Each row was made from one path, in order. Every step used is in the known rows, and no mark comes twice. Write each row's path.
Known rows
navabe -> bira: [-1.334  2.770 -3.799  1.396 -0.410 -0.375  2.219  1.057 -1.711  0.287
  0.616  3.912 -0.739  2.010 -0.404 -0.423  1.859  0.791 -1.267  2.746
  0.278  0.349  1.748  0.491]
bira -> navabe -> satu -> vugob -> zukap -> fesem: [-0.210  0.069  1.440  1.236 -0.661 -1.181 -0.700  0.582  0.112  1.538
 -3.548 -0.444 -2.245  0.216 -2.411  0.982 -0.116 -0.173  1.395 -0.045
 -0.304  3.715 -2.647  0.013]
navabe -> zukap -> fesem -> satu: [ 0.977 -0.970 -1.336 -3.507  3.412 -1.025  0.919 -2.405 -2.262  1.657
 -3.450 -2.922  2.519  1.614  3.310 -1.653 -0.674 -0.268 -2.187 -1.569
 -0.143 -1.405 -0.674  0.603]
pegaf -> bira: [-1.594 -1.231  0.962 -0.475 -0.414 -0.130  1.329 -0.242  0.325 -0.468
  0.060  0.905  2.794 -0.536 -0.117  0.157 -0.420 -0.910  1.710  2.275
  0.074  0.638 -0.343 -2.391]
bira -> fesem: [ 0.814 -0.332 -1.664  0.108  0.959  0.387  0.878  0.405 -1.276 -1.194
  4.070  1.324  0.041 -1.011  0.408 -0.611  1.843  0.000 -1.690  1.465
  1.453  0.616  0.843  0.281]
bira -> fesem -> zukap -> navabe -> satu: [ 1.531 -1.437  1.956 -1.309  0.336  1.360  1.649 -0.811  1.383 -2.410
  1.246 -0.260 -2.837 -0.479  1.864 -0.388  1.027  0.409 -2.166  0.759
  0.036 -2.527  0.442 -0.824]
fesem -> satu -> vugob: [-0.502  2.111 -2.572  0.120 -0.684 -0.384 -2.327 -1.643 -1.364  1.407
  0.932 -0.242  1.495  0.941  0.255 -2.537 -2.127  0.248 -0.825 -3.422
  0.951  2.438  0.576  0.065]
navabe -> satu -> fesem -> zukap: [-1.995 -1.999  0.111  4.776 -1.048 -4.400  1.478 -1.718  2.910 -2.054
  1.297  1.569 -2.328 -0.613  1.175 -1.220 -0.294 -1.790 -0.871  0.733
 -1.539 -0.639  2.372 -0.180]
vugob -> satu: [-1.440  2.975 -0.212  1.218  1.130 -1.982  1.075  0.267 -3.183  1.657
  3.648 -0.087  0.951 -0.373 -0.972 -2.595  3.552  0.711  0.616  1.107
  0.119 -0.184  1.517 -2.069]
fesem -> satu: [ 0.338  1.748 -1.169 -0.820  0.502 -1.231  0.844 -0.654 -2.500  0.433
  1.952 -1.346  1.327 -0.206  0.799 -2.012  0.781 -0.826 -1.516 -1.640
  0.244 -0.019  1.181  0.796]
vugob -> zukap -> navabe -> satu -> fesem: [ 2.298 -1.183  2.230  4.935 -0.379 -0.629  1.363  1.046  2.745 -0.380
 -0.857 -3.029 -1.240 -1.664 -0.029  3.180 -1.490 -1.606  3.672  2.020
 -0.282  0.713  1.055 -1.063]
navabe -> satu -> vugob: [-1.105  1.804 -1.753  3.805 -0.980 -0.798 -1.014 -1.812  0.349  1.162
  0.589  1.517 -1.816  0.894 -0.072 -2.520 -2.568  0.380  0.266  0.486
  0.931  3.380  0.925 -2.914]
bira -> fesem -> satu -> vugob -> zukap -> navabe: [ 3.205  0.726  0.076 -2.495 -0.330  2.819 -2.731  0.069  0.362  0.631
 -0.814 -3.489  1.895 -0.100 -1.006  2.352 -0.861  0.791  1.140 -3.905
  0.825  1.737 -0.836  1.498]
bira -> fesem -> zukap -> navabe: [ 1.958 -1.230  1.222 -2.276  0.078  1.867 -0.163  0.567  0.613 -2.377
  2.091  0.076 -1.055 -0.994  1.249 -0.130  1.647  1.045 -1.648  0.678
  0.348 -3.258  0.095  1.054]
zukap -> fesem -> satu: [ 0.648 -0.683 -0.146 -1.994  1.868 -0.609  1.388 -1.205 -3.289  1.406
 -1.456 -2.133  1.723  1.203  2.415 -2.379 -0.708 -1.106  0.709 -1.559
 -0.335 -0.364 -0.988  1.588]
zukap -> fesem -> satu -> vugob: [ 0.019  0.018 -1.559 -0.816  0.981  0.317 -2.062 -2.162 -1.760  2.291
 -2.512 -1.575  1.855  2.191  1.545 -2.984 -3.391  0.035  1.627 -3.526
  0.189  2.137 -1.575  0.936]
vugob -> satu -> fesem: [-1.967  0.450 -0.826  4.867  1.524 -2.615  0.865  1.139 -0.914  0.531
  3.829  0.254  0.507 -1.001 -0.627 -1.060  1.113 -0.080  1.308  1.093
  0.118  0.601  2.448 -0.784]
pegaf -> bira -> fesem -> zukap: [-2.252 -3.446  1.617 -3.092 -0.672 -0.962  1.321 -1.742  2.517 -2.999
  0.954  1.761  1.869  0.028 -0.015  0.058  2.116 -0.615 -1.309  0.229
 -1.352 -1.270 -0.806 -0.265]
bira -> vugob -> zukap: [ 0.947  0.579  0.773  0.301 -1.806 -2.283 -0.711  1.667 -2.115  0.528
  3.048  2.138  0.432 -2.044 -2.319  2.432  2.236 -2.094  0.703  2.173
 -0.103 -0.143 -1.200  1.619]
pegaf -> bira -> fesem: [-0.812 -2.512  0.330 -1.904  1.009  0.981  1.892 -0.001  0.823 -1.762
  1.073  1.263  2.315 -0.650  0.012  1.003  0.313 -0.431 -0.025  1.481
  0.676  0.989 -0.235 -1.376]
vugob -> satu -> fesem -> zukap -> navabe: [-1.022 -0.582  2.120  2.589  0.625 -0.868 -0.652  1.116  0.844 -0.568
  1.901 -1.109 -0.300 -1.161  0.260 -0.894  0.811  0.598  1.094  0.022
 -0.880 -3.346  1.680 -0.326]

Write each row's path
[ 1.485 -0.795  1.628 -2.265  0.303 -2.366  0.890 -1.034 -2.359  1.565
 -2.501 -4.014  3.061  1.140  0.274  0.015  2.032 -2.244  2.686 -1.706
 -1.911  0.625 -1.793  2.032]	vugob -> zukap -> fesem -> satu
[ 1.667 -1.460  0.190  5.333  1.041  1.364  1.496  1.223  1.505 -0.648
  0.497 -1.104 -2.548 -1.767  1.850  0.628 -3.731 -0.513  1.755  2.499
  1.170  0.160  2.131 -1.684]	zukap -> navabe -> satu -> fesem
[ 0.905 -0.877  0.814  1.225 -1.166 -1.116 -3.024 -1.040 -0.307  2.297
 -3.092 -1.350  2.324  1.568 -1.121 -0.259 -1.009 -0.353  5.122 -0.200
 -0.643  2.787 -2.712  0.131]	satu -> vugob -> zukap -> fesem
[ 0.251 -0.192 -2.491 -2.214  2.434 -0.117 -2.436 -3.328 -1.036  2.856
 -4.383 -1.847  2.485  2.341  2.619 -2.036 -3.657  0.720 -1.163 -3.176
  0.079  0.865 -1.222  0.253]	navabe -> zukap -> fesem -> satu -> vugob
[ 1.363  0.007  2.075 -1.154 -0.869  0.421 -1.005  0.293 -0.029 -0.791
  0.936 -0.568 -0.413 -0.819  1.014 -1.105  0.898  0.945  0.010  1.120
 -0.165 -3.405  0.133 -0.119]	fesem -> zukap -> navabe
[-0.750  2.450  0.354  2.201 -2.291 -2.043 -1.055  1.054  0.685  0.836
 -0.391  0.797 -2.538 -1.136 -3.914  1.465  1.558  0.171 -0.910 -0.295
  0.411  4.113 -0.576 -0.807]	bira -> navabe -> satu -> vugob -> zukap
[-1.993 -1.427 -1.244 -3.149  0.217  1.639 -1.005 -2.215  1.477 -0.390
 -0.704 -0.070  3.554  1.242 -0.082  0.046 -2.749 -0.561 -0.570 -3.700
  0.525  3.308 -1.021 -0.510]	pegaf -> bira -> fesem -> satu -> vugob
[ 1.070  2.494 -4.771 -2.258  0.790  5.722 -0.881  0.466 -0.059  0.531
 -1.572  0.926 -0.766  2.543  1.120  0.991 -2.176  2.226 -2.198 -3.084
  1.908  1.099  1.014  1.691]	zukap -> navabe -> bira -> fesem -> satu -> vugob
[-3.796  0.241  1.700 -1.307  0.741  0.004  1.132  0.660 -2.280  1.078
  2.711  2.469  1.606 -1.264 -1.689  0.609  0.779 -1.048  1.089  1.704
 -0.793 -0.738 -1.694 -2.493]	pegaf -> bira -> vugob -> satu
[ 2.790  1.928  0.920 -1.155 -1.332  1.415 -3.571  0.146 -0.444  2.069
 -1.845 -4.275  2.240 -0.188 -1.070  1.410 -1.348  0.304  2.733 -3.091
  0.168  1.553 -0.729  0.275]	fesem -> satu -> vugob -> zukap -> navabe
[ 1.062 -2.351  1.198  2.262 -0.532 -0.097 -0.980  1.099  2.392 -2.081
  0.674 -0.159 -0.976 -1.602  1.309  0.039 -1.649 -0.247  0.964  1.082
 -0.244 -2.780  1.419  1.033]	satu -> fesem -> zukap -> navabe
[-2.514 -1.340  0.501  3.171 -1.004 -4.088  1.736  0.933  2.446 -3.026
  1.443  2.568 -4.806 -2.066 -0.697  0.018  1.233 -1.314 -4.024  0.158
 -0.575 -0.650  1.832  1.321]	bira -> navabe -> satu -> fesem -> zukap
[-0.028  1.659 -0.881 -1.120 -1.167  1.389  0.888  1.113  0.528 -0.741
 -1.168  2.592 -1.741  1.537  0.392  0.054  1.588  1.458 -1.136  1.821
 -0.672 -3.567  1.058  1.079]	fesem -> zukap -> navabe -> bira
[ 0.819  0.116  2.935  0.231 -0.738  0.010  1.106 -0.731  0.970 -1.069
  0.034 -0.678 -2.320 -0.158  1.516 -1.535  0.358  0.426 -0.674  1.354
 -0.630 -2.642  0.645 -1.620]	fesem -> zukap -> navabe -> satu
[-1.048 -2.954  1.024 -4.510  3.279  0.688  2.056  1.016  0.039  0.338
 -4.833 -0.071  1.276 -0.885  0.230  1.687 -0.331  0.503 -2.246  1.965
  0.466 -1.042 -2.691 -0.825]	pegaf -> bira -> navabe -> zukap -> fesem
[-2.493  3.180 -0.124 -1.765 -0.320  1.681  0.526  2.355 -2.030  0.486
  1.435  4.302 -2.472  0.875 -0.934  0.362  2.908  1.349 -1.998  1.041
 -1.273 -4.828  0.008  0.865]	fesem -> zukap -> navabe -> bira -> vugob -> satu
[ 1.972  2.009 -2.439  0.106 -1.244  3.910 -1.420  1.823  1.634  0.655
 -1.740  1.479 -0.151  1.757 -1.662  3.609  0.392  2.044  1.342  0.148
  0.783  1.938 -0.402  1.072]	satu -> vugob -> zukap -> navabe -> bira -> fesem
[-1.839  0.536 -2.974 -1.444 -0.947 -1.003  2.023 -0.508  0.984 -2.247
  1.469  5.134 -1.583  2.120 -0.449 -0.289  4.221  0.787 -4.043  0.580
 -0.758 -1.601  1.582  2.153]	navabe -> bira -> fesem -> zukap
[ 1.221 -1.368  2.072 -4.248 -0.378  3.600 -2.014 -0.541  2.558  0.191
 -3.330 -3.745  4.209  0.216 -1.004  4.005 -2.211  0.053  2.741 -3.454
 -0.262  2.271 -2.509 -0.294]	pegaf -> bira -> fesem -> satu -> vugob -> zukap -> navabe
[-1.273 -0.490 -1.187  4.588  0.722 -1.852  2.703  2.670  0.720 -1.725
  1.833  1.728 -4.470 -2.521 -0.843  0.661 -0.208 -1.240 -2.817  1.946
  1.335  1.402  2.000  0.134]	bira -> navabe -> satu -> fesem
[-0.084  0.660  1.393  1.301 -1.511  1.125 -2.430 -1.895  2.023 -0.163
 -1.359 -0.019 -2.223  0.761  0.735 -2.297 -2.913  1.363  0.241 -0.535
 -0.277 -0.496 -0.107 -2.362]	fesem -> zukap -> navabe -> satu -> vugob
[ 3.157  0.393  2.163 -0.528 -1.376  1.645 -1.394  2.935 -2.003  0.571
  1.819  0.108 -0.488 -2.924 -1.449  3.592  0.204 -0.917  1.997  2.472
  0.601 -1.902 -1.887  1.208]	bira -> vugob -> zukap -> navabe
